Every row comes from one small tree of marks. The marks that hang from a mark follow it in brackets, in alphabetical order. Every link used is in the known rows. Which tree was each row made from?
Known rows:
J(Y(C W)): [-1.646  4.298  2.398 -1.232  2.882  1.319  1.329 -0.503 -1.775 -1.521
 -2.169  0.676  7.403  1.721  1.556  1.229  1.563 -1.203  2.483  1.882
  1.443 -2.493  0.678 -1.494]
C(R(A) Y(W)): [-2.333  0.569  1.161  2.857  1.355 -1.191 -1.840  0.828 -0.051 -1.854
  0.500 -1.165  2.890 -0.212  0.503 -1.252  1.417 -0.588  1.667  0.682
 -1.734 -0.969  0.337 -2.476]
R(A(Z(W)) C(Y)): [-5.174 -0.410  1.076  0.439 -1.892 -0.194  0.584  1.098  2.286 -1.305
  3.382 -2.017  5.801  0.087 -1.730 -1.389  2.630  0.516  3.396  1.066
 -0.336 -0.563  0.812 -3.550]
Z(A(R) W(Y)): [ 2.533  3.671 -1.753  0.518 -0.174 -0.813 -0.047  1.089  2.080 -2.758
 -2.740 -3.718  5.179  0.210 -0.012 -1.313  2.019  0.183  4.472  1.392
  1.615 -1.721 -0.627 -2.420]
R(A C): [-3.941 -2.114  0.281 -0.689  2.016  0.057  0.671  0.023  0.928 -1.767
  4.650 -2.536  7.307  0.982  0.715 -2.447  1.095 -0.668  5.484  0.747
  0.631  0.087 -0.825 -0.889]
J(Y): [-0.783  3.963  1.755 -0.464  1.954  0.744  0.557  0.086 -1.738 -0.998
 -0.312  0.558  6.178  1.031  0.590 -1.438  0.439 -0.721  2.576  2.572
  3.223 -1.417 -0.965 -2.048]
J(Y(W(Z(A)))): [-0.750  4.594  1.721 -1.663  2.903  0.931 -0.888 -1.696 -0.905 -2.417
  0.359  0.904  7.809  1.382  0.439  0.444 -0.711 -1.101  2.119  2.952
  0.185 -0.899 -0.668 -0.886]
R(A(Z(W))): [-3.299  0.874  1.359 -1.108  1.643 -0.624 -0.184  0.567  0.363 -0.519
  2.095 -2.407  6.770 -0.044 -0.174 -1.271  0.960  1.050  4.692  0.782
  0.898 -1.767 -0.811 -0.970]
W(Z(A(R))): [ 0.543 -0.890 -1.019  1.305  2.806  0.225 -1.083 -1.393  0.156 -2.995
  1.660 -0.696  6.998  1.019 -0.407 -2.245 -1.794  0.089  3.541  1.318
  2.821 -0.920 -1.844 -0.125]
Z(A(R) W): [-1.343  2.008 -0.169  1.518  0.985 -0.801 -0.378  0.483  1.695 -2.028
 -1.314 -3.071  6.760 -0.244 -0.417 -0.772  0.991  0.318  5.872  1.714
  0.355 -2.308 -1.020 -2.665]
C(Y(W)): [-0.143  5.913  1.348  2.159  0.803  0.161 -0.134  0.630  0.138 -2.572
 -1.205  2.642  5.252  0.949  0.124 -1.179  1.599  0.492  1.135  2.122
 -2.472 -1.462  0.764 -3.911]
R(C): [-1.662  0.521  0.629  0.528  0.579  0.435  2.406  0.182  1.259 -2.166
 -0.464 -0.134  5.534  1.318  1.365 -3.360  0.873 -0.314  3.570  1.848
 -0.383 -1.109 -0.975 -2.757]
A(R): [ 2.099  1.407 -0.564  2.185  1.156 -0.186  0.484  0.311 -0.270 -1.403
  1.468 -0.127  4.984  0.199  0.568 -2.135  0.289  0.771  1.731  1.193
  2.231 -3.186 -1.236 -1.681]
W(Y Z): [ 3.759  3.037 -1.241  0.009  1.463  1.226  0.945 -0.498  0.457 -4.000
 -4.078  0.527  4.344  1.814  1.806 -4.519 -0.514  0.355  0.742  1.533
  3.184  0.314 -0.995 -0.799]
Y(C W(Z)): [-1.707  1.539  1.423  0.543  4.211  1.567  1.441 -1.908 -0.390 -3.458
 -4.402  1.436  7.374  1.997  2.649 -0.438  0.220  0.016  2.543  1.335
 -0.931 -2.082  0.528 -0.384]
J(Y(C W(Z))): [-1.750  3.292  2.148 -0.865  3.513  2.021  0.958 -1.667 -1.568 -2.374
 -2.808  1.274  7.491  1.756  1.692  0.669  0.440 -1.083  1.709  2.223
  1.625 -1.823  0.741 -0.887]
Z(A W): [-3.217  2.843  1.037  0.696  2.296 -0.523 -0.207  0.594  1.421 -2.250
 -3.336 -2.601  7.066  0.362  0.133 -1.470  0.997  0.005  7.358  2.107
 -0.787 -1.157 -1.168 -3.023]
A(R(C) Z): [ 1.823 -0.675 -0.538  0.387 -2.430 -0.566  1.984  0.370  1.312 -0.206
  3.920 -0.588  4.512  0.144 -0.568 -1.284  0.954  1.000  0.146  0.687
  1.089 -4.147 -0.663 -1.809]
Z(A(R(C)) W): [-2.318  0.537 -0.153  1.171 -0.234 -0.512  0.551  0.414  2.717 -2.369
 -0.529 -3.575  6.661 -0.194 -0.187 -0.904  1.426 -0.136  5.800  1.691
 -0.490 -2.003 -0.819 -3.338]
Z(A(R(C(Y))) W): [-2.501  1.026 -0.302  2.598 -1.126 -0.575  0.077  0.803  2.828 -2.551
 -0.428 -2.616  6.028 -0.167 -1.315 -0.936  1.959  0.020  5.098  1.942
 -0.351 -1.693 -0.086 -4.350]
A(R(C) Z(W(Y))): [ 2.680  2.218 -0.967  0.202 -4.111 -0.388  2.687  0.972  3.025 -1.229
 -0.849 -1.433  3.420 -0.355  0.078 -1.594  2.345  1.342 -0.184  0.944
  0.592 -3.661  0.130 -3.412]

Write each row's tree:
[ 1.658  0.245 -0.525  1.928 -3.597 -0.592  1.566  0.867  1.391 -0.442
  4.249  0.379  3.952  0.066 -1.913 -1.371  1.523  1.066 -0.833  0.771
  1.360 -3.765  0.058 -3.250] => A(R(C(Y)) Z)
[ 0.666  4.122 -0.403 -0.504  0.868 -0.557  0.467  1.228  1.825 -2.835
 -4.464 -3.250  5.693  0.857  0.581 -2.005  1.771 -0.180  5.869  1.616
  0.762 -0.537 -0.564 -2.386] => Z(A W(Y))
[-0.101  4.046  0.428  0.752  0.757  0.760  2.799  1.306  1.296 -2.835
 -8.637 -1.442  4.635  0.973  2.437 -2.685  2.940  0.433  3.871  1.546
  1.739 -1.373  0.801 -3.264] => Z(W(Y(C)))
[ 4.146 -1.033 -2.912  0.597  1.868  0.946  0.415 -0.620  0.082 -3.506
 -2.128 -2.768  5.541  2.260  0.537 -2.034  0.275 -0.600  2.838  0.112
  6.342 -0.458 -0.256  0.979] => W(Y(C) Z(A(R)))
[-2.212 -1.773  0.687  2.893 -0.072 -1.582 -1.355  1.812 -0.503 -0.167
  1.620 -2.306  1.876 -0.311 -0.952 -2.279  1.194  0.003  1.635  0.090
  1.744 -1.256 -0.308 -2.354] => C(R(A(Z)) Y)
[-0.587  5.551  2.204 -1.171  2.582  1.369  0.017 -1.690 -0.964 -2.572
 -1.317  2.369  7.177  1.126  1.233 -0.150 -0.513 -0.597  0.727  3.038
  0.041 -1.323 -0.258 -1.545] => J(Y(W(Z)))
[ 1.479 -2.412 -1.364  1.051  2.688  1.026  0.929 -0.497 -0.267 -3.293
 -4.706 -2.589  3.050  1.648  2.439 -3.769  0.316 -0.688  1.867 -0.194
  5.358  0.186 -0.290  0.556] => W(Y(C(R(A))) Z)
[-0.557  4.938  1.287  2.486  1.072  0.799 -0.600 -0.488  0.431 -3.504
 -1.470  3.611  5.502  1.176 -0.022 -1.818  0.396  0.723  0.378  2.434
 -2.001 -0.918  0.905 -3.402] => C(Y(W(Z)))
[-1.758  0.497  0.865  0.047  4.768  1.129  0.400 -1.986 -0.385 -3.299
 -2.822 -0.159  8.420  2.295  1.692  0.475 -0.088 -0.651  4.353  1.049
 -0.737 -1.559  0.385  0.357] => Y(C W(Z(A)))
[-1.887  0.307  1.344  2.020  0.198 -1.635 -1.698  0.951  0.021 -0.784
  1.673 -1.016  2.626 -0.352 -0.337 -0.594  1.400 -0.045  0.464  0.239
 -1.950 -1.878  0.509 -2.138] => C(R(A(Z)) Y(W))
[-2.042  2.168  0.972  1.826 -0.692  0.971  1.318 -0.553  1.954 -3.764
 -0.659  2.388  5.383  1.270  0.404 -2.298  0.925 -0.029  1.103  2.255
 -2.883 -0.539  0.724 -3.988] => R(C(Y(W(Z))))
[-2.333 -1.971  1.469  0.062  3.400 -0.535  0.684 -0.233 -0.828 -0.713
 -1.568 -2.406  5.094  0.834  2.317  0.757  1.489 -0.665  3.102 -0.680
 -0.935 -3.192  0.295  0.317] => Y(C(R(A(Z))) W)
[ 2.733  0.617 -1.096  0.345  2.122  1.939  1.928 -0.482 -0.165 -3.833
 -5.817 -0.226  4.504  2.459  2.220 -3.837  0.509 -0.067  1.744  0.753
  4.858 -0.069  0.083 -0.281] => W(Y(C) Z)
[-0.460  1.030  0.347  0.920 -3.117 -0.512  2.387  0.436  2.718 -0.754
  0.420 -0.844  4.450 -0.621 -0.377 -1.199  1.475  1.430  0.910  1.465
 -0.363 -4.306 -0.302 -3.692] => A(R(C) Z(W))
[-0.870  1.664  0.338 -1.759  0.908 -0.593 -0.006  0.831  0.743 -0.838
  1.371 -2.886  5.967  0.226  0.114 -1.577  1.612  0.838  3.815  0.364
  1.624 -1.156 -0.311 -0.821] => R(A(Z(W(Y))))
[ 0.536  0.631 -1.106  1.409 -0.164 -0.840 -0.646  0.245  1.299 -2.261
  4.271 -1.605  6.534  0.792 -1.202 -0.062  1.256 -0.761  3.586  1.175
 -0.677 -1.814 -0.335 -1.991] => Z(A(R(C(Y(W)))))
[-1.887  3.101  1.206  1.740 -0.923  0.476  1.642  0.323  1.821 -2.813
 -0.241  1.642  5.093  1.170  0.480 -1.950  1.905 -0.207  1.571  2.075
 -3.221 -1.083  1.020 -4.172] => R(C(Y(W)))
[ 0.492  4.069  0.974 -1.093  2.100  0.772 -1.147 -1.772 -0.751 -2.432
  1.927  0.620  7.614  0.937  0.125  0.865 -0.607 -0.840  1.338  2.658
  1.142 -1.721 -0.517 -0.654] => J(Y(W(Z(A(R)))))
[ 3.111  0.060 -0.958  1.242  1.395  0.074  2.401  1.386 -0.511 -1.976
 -6.548 -2.467  1.917  1.783  2.875 -3.398  2.224 -0.828  2.320  0.015
  4.226 -1.399 -0.202 -0.886] => W(Y(C(R)))
[ 0.862  2.784  0.506  1.219 -1.554 -0.610  1.275  0.784  1.274 -0.300
 -0.780 -0.425  4.721 -0.846 -0.377 -0.987  1.158  2.067  0.780  1.317
  0.884 -4.712 -0.627 -2.902] => A(R Z(W))
[-3.314 -1.420  1.636  0.058  3.135  0.656  0.487  0.371 -2.427 -0.320
 -1.198 -2.978  5.073  1.039  1.096 -0.754  1.286 -1.848  3.779  0.782
  5.259 -1.480 -0.524 -0.616] => J(Y(C(R(A))))
[-3.122 -2.302  1.439  1.052  1.506 -1.436 -0.354  0.843  0.225 -0.163
 -1.040 -3.592  2.974 -0.797  1.079 -2.231  0.497  0.115  3.706  0.362
  0.507 -2.072 -1.628 -1.298] => C(R(A(Z(W))))
[ 0.632  1.501 -0.507  2.794 -1.360  0.475  0.692 -0.677  1.859 -3.225
  1.883  1.681  4.922  0.418 -0.234 -1.467  0.707  0.498 -0.259  1.733
 -0.828 -2.123  0.573 -3.197] => A(R(C(Y(W(Z)))))
[ 5.131  1.105 -2.958  0.024  1.217  0.324 -0.714 -0.741  0.729 -3.679
 -0.235 -1.633  5.145  1.529  0.146 -3.011 -0.525 -0.165  1.795  0.895
  4.527  0.023 -1.205  0.271] => W(Y Z(A(R)))
[-4.197 -0.172  0.482  0.306  0.639  0.497 -0.429 -0.801  1.554 -3.151
  4.597 -0.230  6.941  1.023 -0.341 -1.430  1.012 -0.402  2.946  1.195
 -2.044  0.750  0.809 -1.931] => R(A C(Y(W(Z))))
[ 0.341 -0.992 -1.198  2.136 -0.187 -0.797 -0.416  0.698  1.041 -1.823
  4.247 -2.252  6.163  0.833 -1.780 -1.243  1.080 -0.692  4.125  0.980
  1.445 -1.472 -0.681 -2.066] => Z(A(R(C(Y))))
[ 0.498 -1.555 -1.322  0.552  0.833 -0.777 -0.036  0.156  1.085 -1.667
  3.697 -2.818  6.623  0.851 -0.740 -1.196  0.355 -0.850  4.963  0.855
  1.404 -1.821 -1.594 -0.965] => Z(A(R(C)))
[ 1.627  2.051 -1.698  0.837  0.253 -0.319  0.754  1.124  1.649 -2.492
 -3.722 -4.456  5.730  0.651  0.319 -0.789  2.706 -0.242  5.166  0.670
  2.872 -2.008  0.323 -1.840] => Z(A(R) W(Y(C)))
[-0.347 -2.217 -1.075  1.158  1.800  0.493 -0.431 -1.493  1.060 -3.163
  2.084 -1.078  6.785  1.080 -0.310 -2.368 -1.462 -0.244  3.399  1.522
  1.861 -0.690 -1.593 -0.408] => W(Z(A(R(C))))
[ 0.540  0.804 -0.768  3.212 -1.642 -0.035  1.173  0.777  1.269 -1.974
  2.523  0.252  4.246  0.357 -0.550 -2.318  1.606  0.314  0.951  1.384
  1.181 -2.293 -0.097 -3.829] => A(R(C(Y)))
[ 0.663  3.593  0.894 -0.405 -0.664 -0.005  2.650  1.348  0.984 -1.065
 -5.550 -1.257  4.252  0.812  0.995 -1.676  2.445  1.206  2.057  1.053
  1.634 -2.884  0.235 -2.565] => A(Z(W(Y(C))))
[ 0.926  2.073 -0.430  2.702 -1.737  0.048  1.077  0.180  1.626 -2.366
  2.240  1.212  4.674  0.243 -0.187 -1.271  1.739  0.342  0.374  1.473
 -1.096 -2.729  0.466 -3.646] => A(R(C(Y(W))))
[-0.858 -1.347  0.268  0.348  0.663 -1.502  0.009  1.153  0.617 -0.653
 -1.782 -3.940  1.956 -0.488  1.456 -2.689  1.121 -0.024  2.651  0.079
  1.161 -1.610 -1.059 -1.242] => C(R(A(Z(W(Y)))))
[-3.761  0.628  0.791  0.256  0.595  0.094 -0.139 -0.026  1.506 -2.568
  5.122 -0.841  6.826  0.903 -0.430 -0.978  2.045 -0.605  3.314  1.187
 -2.120  0.140  0.974 -2.252] => R(A C(Y(W)))
[-0.302  2.994  0.844 -0.475  3.848  0.467 -0.930 -1.934  0.516 -3.570
 -0.444  0.845  7.837  1.526  1.313 -0.666 -1.281 -0.086  3.105  1.879
 -2.711 -0.991 -0.746 -0.418] => Y(W(Z(A)))
